What can hang from each mark:
romol: mifu zofop
bipa: mifu
vaziv: mifu zofop
koriga: mifu zofop
tinu: zofop
deki: zofop
vizilis: mifu zofop
tumeko: mifu zofop
mifu: bipa deki mezo romol tinu vaziv
zofop: bipa deki koriga mezo mifu romol vaziv vizilis

Every row comes from one small tree of marks. The marks that hang from a mark follow it in brackets, in alphabetical order. Every link used is in the known rows. Which tree was each row made from?
In the rows, 128 means zero.
Known rows:
mifu{bipa deki tinu}: [120 116 120 134 153 127 132 134 111 140 111 128 124 105 114  80 128 140
 133 130 116 128 130 107 122 139 157 124 124 136  52 129 111  91 107 137
 132 113 146  97 121 133 108 137 114 114 104 135 126 130 147]
koriga{zofop{bipa}}: [135 129 113 131 126 128 146  96 133 129 140 119 128 115 136 100 129 120
 132 111 121 141 129 137 122 123 133 142 149 118 132 112 153 137 134 128
 137 161 129 134 130 116  92 116 136 120  97 129 114 132 106]
mifu{vaziv}: [124 125  99 132 111 128 134 131 127 133 131 132 117 120 121 168 122 142
 135 122 133 135 138 138 119 129 138 134 125 126 157 127 126 113 128 148
 131 127 134 131 140 135 123 131 133 124 120 130 120 124 145]
bipa{mifu{tinu}}: [126 118 141 133 134 113 134 124 101 135 133 122 117 123 111 113 133 118
 127 123 118 126 109 115  99 140 140 132 120 134 134 123 121  90  96 129
 101 124 109 130 104 110 115 108 108 126 127 133  97 132 132]
tinu{zofop{koriga mifu}}: [126 129  89 121 139 132 131 125 116 133 153 118 149 116 111  75 135 169
 124 128 132 144 133  80 134 134 108 130 130 130 105 125 144 110 137 152
 113 125 137 154 130 141 117 132 131 127 122 136 131 113  78]
vaziv{mifu{deki} zofop}: [ 98 107 150 142 129 120 150 124 133 153 133 122 134 144  87 112 116 212
 130 109 109 141 154  83 131 105 134 122 126 135  79 142 113 108 108 160
 125 114 150 117 146 106 141 134 146 118 112 131 131 115 145]
zofop{deki koriga vaziv vizilis{mifu}}: [156 120  84 113 205 102 155  80 136 126 143 130 124 105 121  98 123 127
 128 119 120 146 103  85 117 112 115 107 152 123 114 103 141  84 149 172
  87 117 145 132 149 121 188  89 124 125  91 134 145  68 157]
vaziv{mifu{bipa deki mezo romol{zofop}}}: [107 100 153 151 151 126 146 124 128 121 139 125 183 131 108  93 141 177
 154 109 115 131 106 106 129 129 160 117 117 140  18 130 139 114 100 153
 115 128 171  73 145 130  82 138 161 105 115 134 155 121 140]
vaziv{zofop{vizilis}}: [114 121 137 132 148 122 138 113 148 151 138 130 129 129 101 134 122 140
 122 118 124 138 130  90 131 101 111 126 135 132 102 135 129 128 126 140
 128 135 129 130 126 116 172 121 131 118 137 128 140 100 148]
tinu{zofop}: [129 132 120 127 125 126 128 137 124 137 141 129 154 119 114 139 136 141
 124 128 131 137 134 123 132 134 126 136 130 135 119 128 143 125 129 129
 138 105 132 152 132 125 114 129 130 131 120 134 141 126  93]
vizilis{zofop{bipa}}: [142 125 126 122 124 124 144  96 127 139 135 118 144 126 141 100 131 113
 130 121 118 139 131 118 132 118 132 138 144 125 143 112 167 137 128 133
 110 154 130 124 123 118 112 118 132 124 106 124 156 128 143]
deki{zofop{mezo romol}}: [139 121 120 106 138 129 146 128 130 141 143 114 126 105  96 114 145 123
 124 131 135 137 132 127 136 114 114 135  87 128 133 119 143 129 141 149
 113 136 136 148 130 125  75 133 138 126 162 132 108 123 145]
vaziv{zofop{deki}}: [119 121 135 121 144 121 138 107 127 150 133 135 137 128  90 110 119 160
 127 116 143 139 133  95 132 108 128 125 143 131 111 134 139 116 129 155
 127 121 131 133 140 119 156 128 133 130  94 131 128 111 143]
romol{mifu{vaziv{zofop}}}: [109 122 142 137 114  92 152 114 125 162 145 128 139 120  90 161 134 143
 141 109 125 142 145 111 115 111 132 135 122 127 135 128 120 111 132 164
 105 130 144 138 127 118 124 108 149 125 112 137 111 120 156]
vaziv{mifu{bipa tinu} zofop{deki}}: [105  99 150 129 174 119 153 102 129 160 126 135 142 108  79  67 133 198
 140 113 127 131 123  65 127 114 129 136 133 136  81 143 126  88 115 155
 119 122 158 118 118  94 140 138 139 116  74 136 123 119 162]
tumeko{zofop{bipa deki romol vaziv{mifu}}}: [142 111 119 110 167 106 154  77 131 143 159 113 132 121  89  99 127 176
 137 102 127 148 142 119 131 133 115 149 161 131 100 119 137 106 139 185
 121 148 165 166 140 104  92 120 167 116  73 141 124  87 151]
bipa{mifu{deki vaziv{zofop}}}: [105 106 119 143 105 109 147 123  99 155 131 119 126 145  81 153 108 172
 128 108 118 152 149 102  96 116 170 122 126 137 105 129 108  84  99 175
 113 120 110 117 152 119 126 110 125 122 116 137 121 108 160]
romol{mifu{bipa} zofop{mezo vaziv}}: [131 122 148 125 169  92 149 125 123 129 137 127 176  99 108 133 155 107
 135 119 120 134 133 126 122 125 159 139 118 122  77 120 173 115 160 151
  65 162 156 137 133 120  54 113 144 123 107 133 126 135 148]
tumeko{mifu{deki}}: [118 123 135 138 124 146 139 122 108 130 141 122 122 130 122 111 117 163
 137 116 117 138 122 124 117 124 143 106 133 130  88 122 121 102 113 144
 141 111 134 123 137 118 122 156 140 116 125 132 133 116 140]
koriga{zofop{bipa deki vizilis{mifu{romol}}}}: [150 117  92 123 168 103 166  48 137 121 170 135 120 102 129  80 131 107
 146  99 121 153  84 123 121 111 116 123 168 119 123  92 155 112 135 142
 111 140 141 105 133 107 137  96 150 120  86 132 144  87 124]
romol{mifu{tinu}}: [125 125 154 133 140  93 142 115 117 143 138 130 122 102 122 115 155 110
 140 123 120 127 123 119 123 135 126 129 119 123 126 121 122 107 120 128
  97 117 148 137 101 115 111 110 130 122 122 135  93 135 132]
romol{mifu{deki}}: [125 124 135 136 127  93 140 126 113 136 133 123 130 127 122 114 133 133
 138 121 113 140 148 119 122 122 152 108 131 126  92 121 113 111 125 143
 106 115 152 126 135 134 118 104 133 123 117 130 127 123 136]
bipa{mifu{tinu vaziv{zofop{romol}}}}: [116 110 127 132 123 102 150 115 114 161 131 111 116 115  65 139 135 132
 131 109 129 141 126 120 100 128 130 147 101 137 142 128 124  84  99 167
 109 118 115 142 103 109 102 109 134 115 135 138  88 106 149]
zofop{deki mifu{bipa vaziv}}: [125 113  76 118 144 129 140 101 107 132 127 136 130 114 106  98 107 188
 146 124 162 140 136 106 125 132 153 127 151 129 115 128 132  94 146 163
 113 145 145 116 145 147 117 144 137 124  79 138 126 116 166]
vaziv{mifu{deki mezo romol tinu{zofop}}}: [110 104 129 143 149 123 139 130 127 141 164 126 147 119  82 109 151 197
 149 108 101 137 105 100 129 134 132 119 114 148  55 127 114  83  69 157
 132  68 178  97 132 126  94 145 148 105 114 145 125 119 108]
zofop{bipa mifu vaziv}: [136 124  92 118 151 121 134  90 116 123 148 113 117 135 120 100 113 166
 132 123 129 142 132 115 125 134 125 145 161 129 122 125 142 102 135 155
 101 161 141 130 130 135  88 139 138 121  81 135 112 124 168]
vizilis{mifu}: [133 125 132 130 131 112 147 104 123 128 124 127 138 125 134 118 135 117
 130 124 123 130  99 128 122 123 126 129 123 121 131 110 121 108 133 123
  97 112 123 116 130 112 134 120 132 138 129 131 137 129 127]
tinu{zofop{vaziv}}: [134 128 103 125 153 126 131 136 125 137 145 128 150 123  99 169 129 150
 124 125 124 140 134 133 126 137 128 147 137 134 113 129 149 112 132 150
 134 104 138 155 138 127 107 123 129 126 101 140 130 120 114]
tumeko{mifu{bipa mezo} zofop{koriga}}: [118 111 156 142 157 150 143 109 107 151 144 122 178 119 104  58 136 138
 148 107 115 139  83  96 112 122 137 120 125 132  12 111 101 122 127 159
 137 168 140 129 130 108 108 160 154 106 133 137 148 116 112]
tinu{zofop{vaziv vizilis}}: [138 129  94 124 174 118 131 125 140 134 151 128 143 113 104 177 128 143
 122 127 121 144 135 120 131 125 118 139 147 136 109 125 153 112 132 149
 136 110 144 157 138 126 141 115 128 119 116 135 144  93 126]
koriga{mifu{deki{zofop{bipa}} mezo romol}}: [127 110 102 147 137 138 158  85 117 136 173 112 133 124 113  90 136 144
 154 107 112 145  90 122 133 123 154 115 132 130  62 101 108 109  89 157
 150 125 159  81 148 125  67 115 152 105  98 137 120 125 185]
deki{zofop{romol}}: [137 123 122 117 139 129 145 122 122 140 138 112 134 113 108 120 142 122
 126 130 139 131 126 129 133 120 110 143 107 132 129 116 136 136 136 141
 138 123 131 139 126 125 105 122 137 126 153 131 111 109 149]
mifu{bipa deki mezo romol{zofop}}: [118 111 136 145 147 131 136 127 122 117 137 128 182 125 110  96 140 129
 145 113 127 131  99 124 129 131 167 116 120 135  12 121 142 122 107 148
 121 131 150  71 147 151  81 136 144 113 115 132 156 122 138]
bipa{mifu{deki vaziv}}: [125 111 103 139 104 113 134 129  91 134 130 115 114 142 107 152 112 155
 132 115 120 143 148 123  94 133 177 112 129 131 124 120 109  83 104 160
 113 119 118 116 152 132 114 107 119 120 119 133 119 112 154]
koriga{mifu zofop{bipa}}: [133 138 106 142 130 129 166  76 138 129 141 115 129  98 137 106 136 115
 134 100 114 141 112 161 132 125 136 138 144 106 134 100 152 128 129 125
 150 155 137 132 131  97  80 103 152 112  94 129 111 134 109]
tumeko{mifu{deki romol{zofop{vizilis}}}}: [124 117 144 147 143 143 143 104 125 116 187 128 137 114 119 121 135 142
 142 108 118 136 106 116 127 121 122 108 140 126  68 117 162 114 107 153
 135 114 147 110 135 124 129 144 160 104 145 131 150  81 142]

Write each row's tree:
[130 114 107 127 155 136 141  99 127 132 153 119 154 138 109  67 139 144
 150 107 124 142  90  93 131 107 109 110 113 127  90 107 149 130 111 163
  86 152 146  82 127 151 120 134 153 111 141 128 141 112 117] -> vizilis{zofop{koriga mifu{mezo romol}}}
[116 102  95 144 148 132 134 132 116 139 135 133 125 105  91 112 129 145
 159 117 115 138  97 125 111 137 166 118 110 146  45 123  95  86  82 166
 130 110 161  58 132 155  86 145 136  98 103 143 126 121 171] -> mifu{bipa deki mezo romol tinu vaziv}
[144 130 106 116 118 118 133 117 133 134 144 112 146 108 111  90 141 117
 119 130 125 144 139 127 137 140 117 149 135 135 126 123 163 132 136 140
 139 120 139 170 114 127  70 119 138 122 112 137 150 117 100] -> tinu{zofop{bipa romol}}
[136 115 135 129 159 115 154 115 129 113 151 127 166  97 121  53 160  86
 138 119 114 136  81 101 123 128 126 126  95 118  70 106 159 120 144 147
  67 143 140  97 127 123  81 122 149 130 133 131 161 117 110] -> vizilis{mifu{bipa romol{zofop{koriga mezo}}}}
[113 106  79 125 140 131 139 128 106 141 134 126 102  93  88  91 120 191
 142 121 128 144 145  98 125 133 160 121 108 133  80 127 113  60 115 170
  88 133 157  98 139 150  63 168 125 110 106 141 100 130 167] -> zofop{mezo mifu{bipa deki tinu vaziv}}
[137 109  96 136 136 101 129 109 104 126 180 115 128 136 107  91 121 129
 128 119 106 156 131  93 105 135 146 116 157 143  77 117 132 101  98 146
 125 118 130 126 127 127 106  91 125 110 111 137 170  90 123] -> tinu{zofop{bipa{mifu{deki romol}} vizilis}}
[126 122 132 133 133 111 131 131  95 144 142 122 146 115  98 123 142 131
 125 129 117 135 111 111 105 149 140 143 125 137 122 122 132  87 101 129
 114 100 113 154 107 109 102 110 109 124 127 138 107 133  94] -> bipa{mifu{tinu{zofop}}}
[125 120 107 118 165 123 137 108 137 133 154 131  90  95 107  96 134 155
 132 126 125 134 123  90 137 118 106 121 118 129 121 127 137  87 121 143
  82 142 147 132 110 135 114 152 122 112 149 132  95 116 140] -> zofop{mezo mifu{tinu} vizilis}
[142 113 100 119 170 113 160 115 144 140 125  97 141 121 102  97 134 174
 128 106 101 154 156 105 129 111 117 117 113 125  97 110 166 111 125 191
 106 116 170 128 148 124 126 108 150 107 119 133 149  78 139] -> vizilis{zofop{koriga romol vaziv{mifu{deki}}}}
[116 112 145 143 157  96 144 123 107 145 113 129 151 106 105  79 149 126
 151 122 110 133 110 105 118 129 174 106 116 134  29 120 101  86 103 143
  98 122 165  93 120 132  88 118 124 107 104 140 120 139 153] -> romol{mifu{bipa deki mezo tinu}}
[122 116  91 122 182 132 147  85 111 132 154 135 127  90  94  52 135 162
 152 110 146 141  92 118 126 132 124 134 143 122  78 115 145  98 123 145
 122 142 146  86 115 135  96 144 152 114  84 139  92 117 119] -> koriga{zofop{deki mifu{bipa romol tinu}}}
[125 125 174 138 132  98 143 108 121 128 137 127 184 120 126 134 162 106
 141 114 128 123 107 127 128 121 149 124 123 125  96 114 159 125 127 135
  84 139 152 137 133 128  90 106 142 127 127 130 117 136 119] -> romol{mifu{mezo} zofop}
[129 123  93 111 132 121 137 128 127 126 132 110 110 118  95  77 128 169
 125 123 136 148 152 122 144 122 132 110 105 127  94 126 137 100 134 163
  91 132 145 128 139 156  71 154 139 120 149 137 116 111 128] -> zofop{mezo mifu{deki} romol}
[145 116 117 113 126 126 147 102 121 139 144 106 125 112 119  85 140 116
 126 129 133 136 131 121 134 124 115 147 125 129 135 114 145 134 134 143
 133 145 135 147 120 119  80 119 137 124 124 132 122 115 164] -> deki{zofop{bipa romol}}
[120 114 140 142 144  98 142 128 110 136 108 128 169 129 113  90 138 128
 148 120 117 133 122 113 119 123 180 100 124 131  29 120 103 109 123 144
 101 139 156  98 138 136  93 111 133 115 110 135 144 136 147] -> romol{mifu{bipa deki mezo}}
[118 122 170 140 137 143 143 106 104 155 168 128 125 104 100 117 141 143
 142 107 115 132  96 124 123 136 108 142 131 124  86 116 107  99 107 144
 139 124 130 148 105  90 109 168 153 114 137 137  97 122 115] -> tumeko{mifu{tinu} zofop}
[132 107  85 115 123 133 154 135 120 145 147 112 106  99  86 141 132 156
 131 122 130 151 158 130 129 112 147 128  89 133 127 116 130 100 130 184
 120 114 152 131 160 146  66 137 138 117 144 135 106 106 173] -> mifu{deki{zofop{mezo romol}} vaziv}
[117 111 144 136 161 123 139 122 128 140 120 129 138 106 112  85 140 167
 140 125 115 122 119  98 122 137 126 140 119 133  92 136 115 100 112 126
 125 131 156 115 105 102 115 139 135 115 109 135 121 137 145] -> vaziv{mifu{bipa tinu}}
[120 116  98 121 139 126 144 112 130 154 142 130 125 113  87 109 119 166
 133 109 138 145 144  71 117 105 130 122 133 128 129 130 136 100 131 191
 123 122 137 139 158 132 162 117 130 120  83 135 125  90 146] -> mifu{vaziv{zofop{deki koriga}}}
[148 129  95 116 176 113 137 115 153 125 130 114 118 112 109 154 132 110
 124 123 126 137 134 142 130 125 105 129 131 132 119 123 151 122 138 154
 129 133 145 142 125 133 135 109 137 113 140 135 134  78 157] -> zofop{romol vaziv vizilis}
[112  98 136 144 153 126 138 124 132 135 153 126 123 128  95  97 141 183
 158 107 100 131  98 107 127 129 135 109 110 142  60 131 101  83  67 154
 124  96 175  74 129 130 106 146 150 102 119 139 112 123 144] -> vaziv{mifu{deki mezo romol tinu}}
[143 117  83 129 170 132 166  83 125 137 162 103 124 103 126  91 132 130
 132 117 109 141 113 104 121 124 126 142 135 120 118 101 136 111 130 168
 137 150 146 140 144 108  97  95 138 112  80 137 107 110 183] -> deki{zofop{bipa koriga{mifu} vaziv}}
[137 120  78 127 204 124 149  88 140 125 170 120 103  86 101  87 143 126
 146 106 118 137  87 123 125 138 110 117 133 122 108 109 133  83 104 182
 135  94 161 111 130 121 126 100 144 107  72 141  94  92 152] -> zofop{deki koriga{mifu{romol tinu}} vaziv}
[134 113 114 126 162 108 157 111 134 133 139 132  98  91 112 102 142 127
 129 117 102 140 108 100 129 116 133 103 113 124  91 109 117  64 111 149
  74 100 150 108 131 115 128 126 116 120 138 133 122 109 148] -> zofop{mezo vizilis{mifu{deki tinu}}}
[150 125 131 108 138 105 171 100 141 138 119 117 147 108 114 111 152  94
 127 114 123 146 105 140 136 108 115 128  92 113 146  96 171 119 143 143
  61 128 127 128 123 111  94 121 147 133 162 125 153 123 121] -> vizilis{mifu zofop{mezo romol}}
[142 120 122 123 151 107 152 105 145 125 134 133 116 111 126 122 136 109
 127 120 114 136 105 110 131 108 118 111 115 123 128 113 131 100 140 135
  77 133 134 126 131 111 138 121 129 128 153 128 145 114 137] -> zofop{mezo vizilis{mifu}}
[138 111  82 114 132 126 150  62 114 140 141 123 147 127 109 100 116 181
 153 107 152 151 120 100 131 109 156 123 160 132 144 105 170  90 123 178
  82 160 151 112 155 143  98 137 140 118  71 133 133 122 171] -> vizilis{zofop{bipa deki mifu{mezo vaziv}}}
[137 132  96 125 181 121 150 100 149 132 141 122 125 107 116 172 125 128
 128 107 117 145 127 150 122 113 120 136 142 120 117 114 156 120 140 144
 136 150 139 135 142 120 140 110 135 113 121 131 110  92 126] -> koriga{zofop{vaziv vizilis}}
[124 122 139 135 136  93 142 121 110 145 140 126 114 105 113 101 146 131
 140 121 110 133 138 114 126 130 145 114 123 125  91 120 113  91 107 142
 102 100 157 119 115 129 112 111 125 117 109 136 102 126 140] -> romol{mifu{deki tinu}}
[125 118 128 116 138 117 140  91 127 148 142 130 130 130 103  76 119 151
 130 118 138 140 136  82 130 111 133 130 163 134 114 131 144 115 131 157
 122 139 131 136 136 114 130 122 132 125  62 131 136 117 158] -> vaziv{zofop{bipa deki}}
[133 127 101 140 168 129 150  94 159 126 135 121 139 109 130  99 139 113
 135 111 115 135  95 105 133 113 125  95 121 124  92 107 124 114 111 146
 132 139 154 127 137 122 153  94 134 105 140 131 137  97 128] -> zofop{koriga{mifu{mezo}} vizilis}
[118 127 121 130 122 130 139 113 108 122 144 119 144 127 118 104 130 176
 123 116 138 134 142 110 143 131 142 123 137 124  82 121 159 102 126 150
  98 127 138 121 149 145 104 142 130 128 121 130 117 116 127] -> romol{zofop{mifu{deki}}}
[111 100 128 144 179 122 146 123 119 138 160 122 141 135  82 119 118 189
 149  99 100 154 131 123 123 133 138 141 139 137   4 129  87 109 118 175
 138 137 167  87 143 117  96 142 169 109 100 146 147  98 156] -> tumeko{zofop{vaziv{mifu{bipa deki romol}}}}
[120 108  84 140 127 129 132 138 116 127 141 131 120 122 107 124 116 146
 147 121 123 142 132 133 113 135 158 121 125 139  68 128 102 111 116 164
 142 119 149  76 143 152 101 135 143 110 108 139 151 110 167] -> mifu{bipa deki romol vaziv}
[138 115 109 115 180 108 146 101 146 142 153 128 129  84  87  99 145 174
 130 119 131 138 135  88 144 130  92 132 134 138 125 129 163  88 118 158
 130  83 175 173 114 111 143 112 139 112 118 139 127  77 110] -> vaziv{mifu{tinu{zofop{deki romol vizilis}}}}
[149 125 120 111 137  84 144  92 122 139 146 123 177 110  99  72 155 119
 144 118 138 147 122 111 134 129 143 122 148 134 100 112 161 111 134 157
 105 119 165 170 128 130  64  96 145 120  80 140 144 115 110] -> tinu{zofop{bipa deki romol{mifu{mezo}}}}
[136 127 124 127 172 119 138 113 145 119 145 125 144 112 126 175 133 125
 126 117 126 129 129 125 131 123 122 139 142 127 112 119 181 122 137 150
 112 138 142 142 139 126 136 112 127 120 123 128 130  93 152] -> romol{zofop{vaziv vizilis}}
[125 109 140 137 133 115 126 121 112 119 144 123 144 161 107 120 134 116
 147 118 122 131  82 130  98 126 152 113 117 138  97 121 112 115  91 135
 106 139 116  94 125 130 101 112 136 118 141 134 128 126 126] -> bipa{mifu{mezo romol}}
